What can hang from each mark
q_317: q_21 q_748 q_958
q_580: q_899 q_958
q_21: q_267 q_317
q_748: q_317
q_267: q_21 q_748 q_958
q_958: q_267 q_364 q_580

Known rows, with every way that one mark hangs from another
(q_580 q_958): [-1.69 -0.02 -0.78  0.53 -1.88  0.27 -1.61  1.12  0.75 -2.53  0.47 -1.27
 -1.98  1.60 -1.76 -1.97 -1.09  2.50 -1.14  0.11  1.21]
(q_958 (q_580 q_899)): [-2.16 -1.03 -1.31 -3.20  1.56  0.07 -0.20  0.31  1.79 -1.76  0.00  0.60
  0.83 -0.55 -3.68 -1.03 -3.42  1.86 -1.13 -0.60 -0.69]
(q_958 q_364 q_580): [-2.86 -1.96 -1.67 -0.47  2.58  0.98  0.47 -2.99  0.12 -0.41 -0.44  0.04
  2.24 -0.42 -3.13 -1.08 -0.94  0.45 -0.15 -1.07 -0.82]
(q_580 q_899 (q_958 (q_267 (q_748 (q_317 q_21))) q_364)): [ 2.39 -0.20 -0.89  3.19 -1.53  1.78 -6.44  2.88 -0.02  0.28  1.57 -1.28
 -1.83 -0.40 -1.38  0.30  0.34 -1.99 -0.96  0.48  1.25]
(q_267 q_21 (q_748 q_317) (q_958 q_364 (q_580 q_899))): [-1.07 -1.60 -0.09 -2.63 -0.02  1.04  0.37 -0.28 -0.51 -2.58  2.88 -4.39
  2.78 -0.45 -1.80  1.13  0.57 -0.31 -1.80 -2.84  0.43]
(q_317 q_748): [-3.77  1.48  2.11 -0.81 -1.22  0.04  2.06  0.63  3.19 -0.86  0.29  0.47
 -0.19  1.33 -3.26 -0.10  0.12 -1.97 -0.63 -0.22 -0.26]
(q_317 q_958): [-2.35  1.15 -0.23  1.03 -0.33  0.30  2.57  0.97 -0.36 -3.65 -0.95 -0.54
 -1.67  0.29 -2.94 -1.24 -2.50  3.86 -0.02  0.41  2.31]
(q_748 (q_317 (q_21 (q_267 (q_958 q_364 (q_580 q_899)))))): [-0.73 -3.59 -0.95 -1.03  2.76  1.87  2.12  3.29  2.15 -2.22  0.19 -1.82
 -1.27 -0.03  0.31  0.36 -1.60  0.38  0.66  0.40  0.53]
(q_580 q_899 q_958): [ 0.71  0.08 -2.20  0.91 -2.10  0.89 -5.55  3.05  0.56 -2.68  1.66 -0.05
 -3.03  0.12 -2.45 -0.92 -2.09  2.18 -1.39  0.40  1.95]
(q_580 q_899 (q_958 q_267 q_364)): [ 2.49  0.49 -1.47  2.37 -1.16  2.00 -7.13  2.14 -0.44 -0.22  1.37  0.18
 -2.58 -0.59 -1.15 -1.07 -0.31 -0.44 -0.08  0.59  0.64]
(q_748 (q_317 q_21 (q_958 q_364 q_580))): [-1.63 -3.83 -0.93  0.08  2.35  1.08  3.17  0.69  1.03 -1.82 -1.11 -1.56
  0.30 -0.63 -2.06  1.14 -2.36  1.80  0.87  1.38  2.40]
(q_21 q_267 (q_317 q_748 (q_958 (q_580 q_899)))): [-2.89  0.14 -5.27 -4.43  0.95  4.10  1.96  3.85 -0.19 -2.03 -0.37  1.72
 -3.26 -0.73 -0.50  2.22 -3.54 -0.90  1.27 -0.34  0.63]
(q_267 q_21 q_748 q_958): [-2.65  2.41  3.48 -2.19 -1.55 -0.82  2.29  1.05  0.24 -4.13  2.84 -5.37
  2.31  2.03 -2.13 -1.19  1.33  1.47 -2.70 -2.29  0.18]
(q_317 q_748 (q_958 (q_267 q_21) q_364 q_580)): [-2.09  2.65  0.02 -1.93  0.09  0.59  0.60 -2.24  0.09  1.24 -0.54 -0.08
  1.72 -1.25 -3.90  2.09 -0.64 -2.75  0.90  0.79  1.24]
(q_267 q_21 (q_748 q_317) (q_958 q_364 q_580)): [-2.30 -1.58  0.60 -2.85  0.12  0.79  2.24 -1.26 -0.46 -2.47  2.34 -4.95
  3.32  0.33 -1.41  0.55  1.06 -0.14 -1.74 -2.99  0.07]
(q_748 (q_317 (q_958 (q_267 q_21) q_364))): [-0.67 -2.89  1.63  0.77  1.58  2.49  1.86  1.46 -0.77 -1.99 -1.28 -0.87
 -0.90 -0.23 -0.06 -1.08 -0.49  1.32  1.72  0.42  0.22]
(q_580 q_899 (q_958 (q_267 q_21 (q_748 q_317)) q_364)): [ 2.40 -0.25  0.07  2.32 -1.35  2.13 -7.53  2.50 -1.30 -0.41  1.81 -1.43
 -0.88 -0.37 -1.38 -0.23  1.00 -1.60 -0.94  0.05  0.65]
(q_21 (q_267 (q_958 q_364 q_580)) (q_317 q_748)): [-2.97 -0.16 -5.09 -5.49  1.14  4.35  3.33  2.24  0.78 -1.41  1.11  0.35
 -2.77  0.07  1.69  1.44 -1.70 -1.90  1.52 -1.75 -1.03]

Rows
[ 0.31 -0.36 -0.24 -1.18  2.88  1.71 -2.52 -0.94  0.41  1.78 -0.40  0.91
  1.45 -1.50 -1.77 -1.29 -0.89 -1.83  0.79 -0.28 -2.56] => (q_958 q_267 q_364 (q_580 q_899))
[-1.17  1.02 -0.11  3.07  1.68 -0.47  1.25  0.64  0.06 -2.10 -0.28 -2.39
  0.67 -0.24 -4.19  1.02 -1.55  2.34  0.31  2.77  4.21] => (q_317 q_21 (q_958 q_364))
[-2.87 -1.78  2.73  0.29  0.47  0.83  0.89  0.47 -1.73 -2.88  0.23 -3.49
  3.39  0.66 -3.40  0.25  1.03  0.09 -1.87 -1.41  0.73] => (q_267 q_21 (q_748 (q_317 (q_958 q_364 q_580))))
[ 0.44 -0.25  1.67 -2.44  3.86  1.44 -3.97 -0.91 -0.70  1.18  0.16 -0.30
  3.65 -1.36 -2.35 -1.25  0.00 -1.48  0.71  0.37 -2.65] => (q_958 (q_267 q_21) q_364 (q_580 q_899))
[-0.89  0.11  1.07  0.69 -2.47  0.82 -1.23  1.99  0.88 -0.61  0.11 -1.88
 -1.92  1.72 -0.36 -1.97  0.21 -0.41 -1.26 -0.41 -0.32] => (q_580 (q_958 (q_267 (q_748 q_317))))
[-2.78 -0.84  0.22  1.54  0.63  2.54  2.44  4.25  0.24 -3.10 -0.59 -1.56
 -2.65  1.72  0.55 -1.81  0.46 -1.52 -1.30 -2.41 -1.07] => (q_21 (q_267 (q_748 q_317)))
[-1.76 -1.07 -2.36  1.76  0.83  2.95  0.85  3.28 -0.88 -2.62 -0.51 -1.04
 -2.61  0.04 -0.29 -0.26 -0.61 -1.66 -1.06 -2.39  0.26] => (q_21 (q_267 (q_748 (q_317 (q_958 q_364 (q_580 q_899))))))
[-1.73  2.62  1.75  1.24 -1.07  0.29  2.52  1.47 -0.20 -1.77 -1.14 -1.27
 -1.28  0.54 -2.23 -1.50 -1.19  1.14 -0.37 -0.11  0.83] => (q_317 (q_958 (q_267 q_748)))
[-2.71  0.16 -4.22 -1.35  1.00  4.89  1.97  3.32 -1.28 -1.96 -0.30  1.34
 -3.45 -0.13  0.29  1.69 -1.46 -1.51  1.97 -0.37  0.76] => (q_21 q_267 (q_317 q_748 (q_958 q_364)))
[ 0.11 -1.56  1.89 -1.22  2.61  1.91 -3.12 -0.41 -0.85  1.54  0.31 -1.34
  3.86 -1.26 -2.14 -0.17  1.05 -3.54 -0.52 -1.11 -2.55] => (q_958 (q_267 q_21 (q_748 q_317)) q_364 (q_580 q_899))
[-1.39 -0.49  0.68 -1.46  3.01  1.34  0.19 -2.31  0.51  1.92 -1.10  0.10
  2.13 -0.51 -1.27 -2.11 -0.19 -1.68  0.88 -0.44 -3.08] => (q_958 q_267 q_364 q_580)
[ 1.45 -0.53 -3.19  2.97 -1.48  1.78 -6.96  1.67 -0.67 -1.83  1.78  0.14
 -2.55 -0.57 -2.42 -0.30 -0.93  1.05 -0.82  0.19  2.23] => (q_580 q_899 (q_958 q_364))
[-1.62  1.24 -3.28 -0.27  0.15  2.05  1.27  2.04 -0.01 -2.55  1.30 -2.19
 -2.42  0.27  0.19 -0.54 -0.51 -1.44 -1.47 -3.31 -0.13] => (q_21 (q_267 q_748 (q_958 q_364 (q_580 q_899))))
[-3.08  0.01  1.64 -2.52  0.30  1.17 -0.18  2.06 -1.88 -3.21  1.08 -2.33
  3.55  0.61 -4.16  0.67 -0.50  1.23 -2.03 -0.78  0.41] => (q_267 (q_21 (q_317 (q_958 (q_580 q_899)))) q_748)
[-2.26  2.66 -1.65 -2.36 -0.21 -1.66  1.42  0.65  3.41 -0.31  0.37 -0.93
  1.11 -1.27 -6.41  4.59 -3.67 -0.97 -0.69  2.81  4.67] => (q_317 q_21 q_748 (q_958 (q_580 q_899)))
[-0.47  1.40 -1.68  1.07  0.16  1.08 -0.37 -0.60 -1.24 -0.20 -0.68 -0.32
 -0.08 -1.65 -3.22  0.31 -1.86 -0.29 -0.26 -0.56  1.20] => (q_317 (q_958 (q_267 q_748) q_364 (q_580 q_899)))
[-2.27 -0.45 -0.17 -2.78  0.92  2.72  2.93  2.79 -0.45 -2.15 -0.87  0.77
 -1.33  0.44 -0.45 -1.07 -2.66  2.91  1.66  0.81 -0.63] => (q_21 (q_317 (q_958 q_267)))
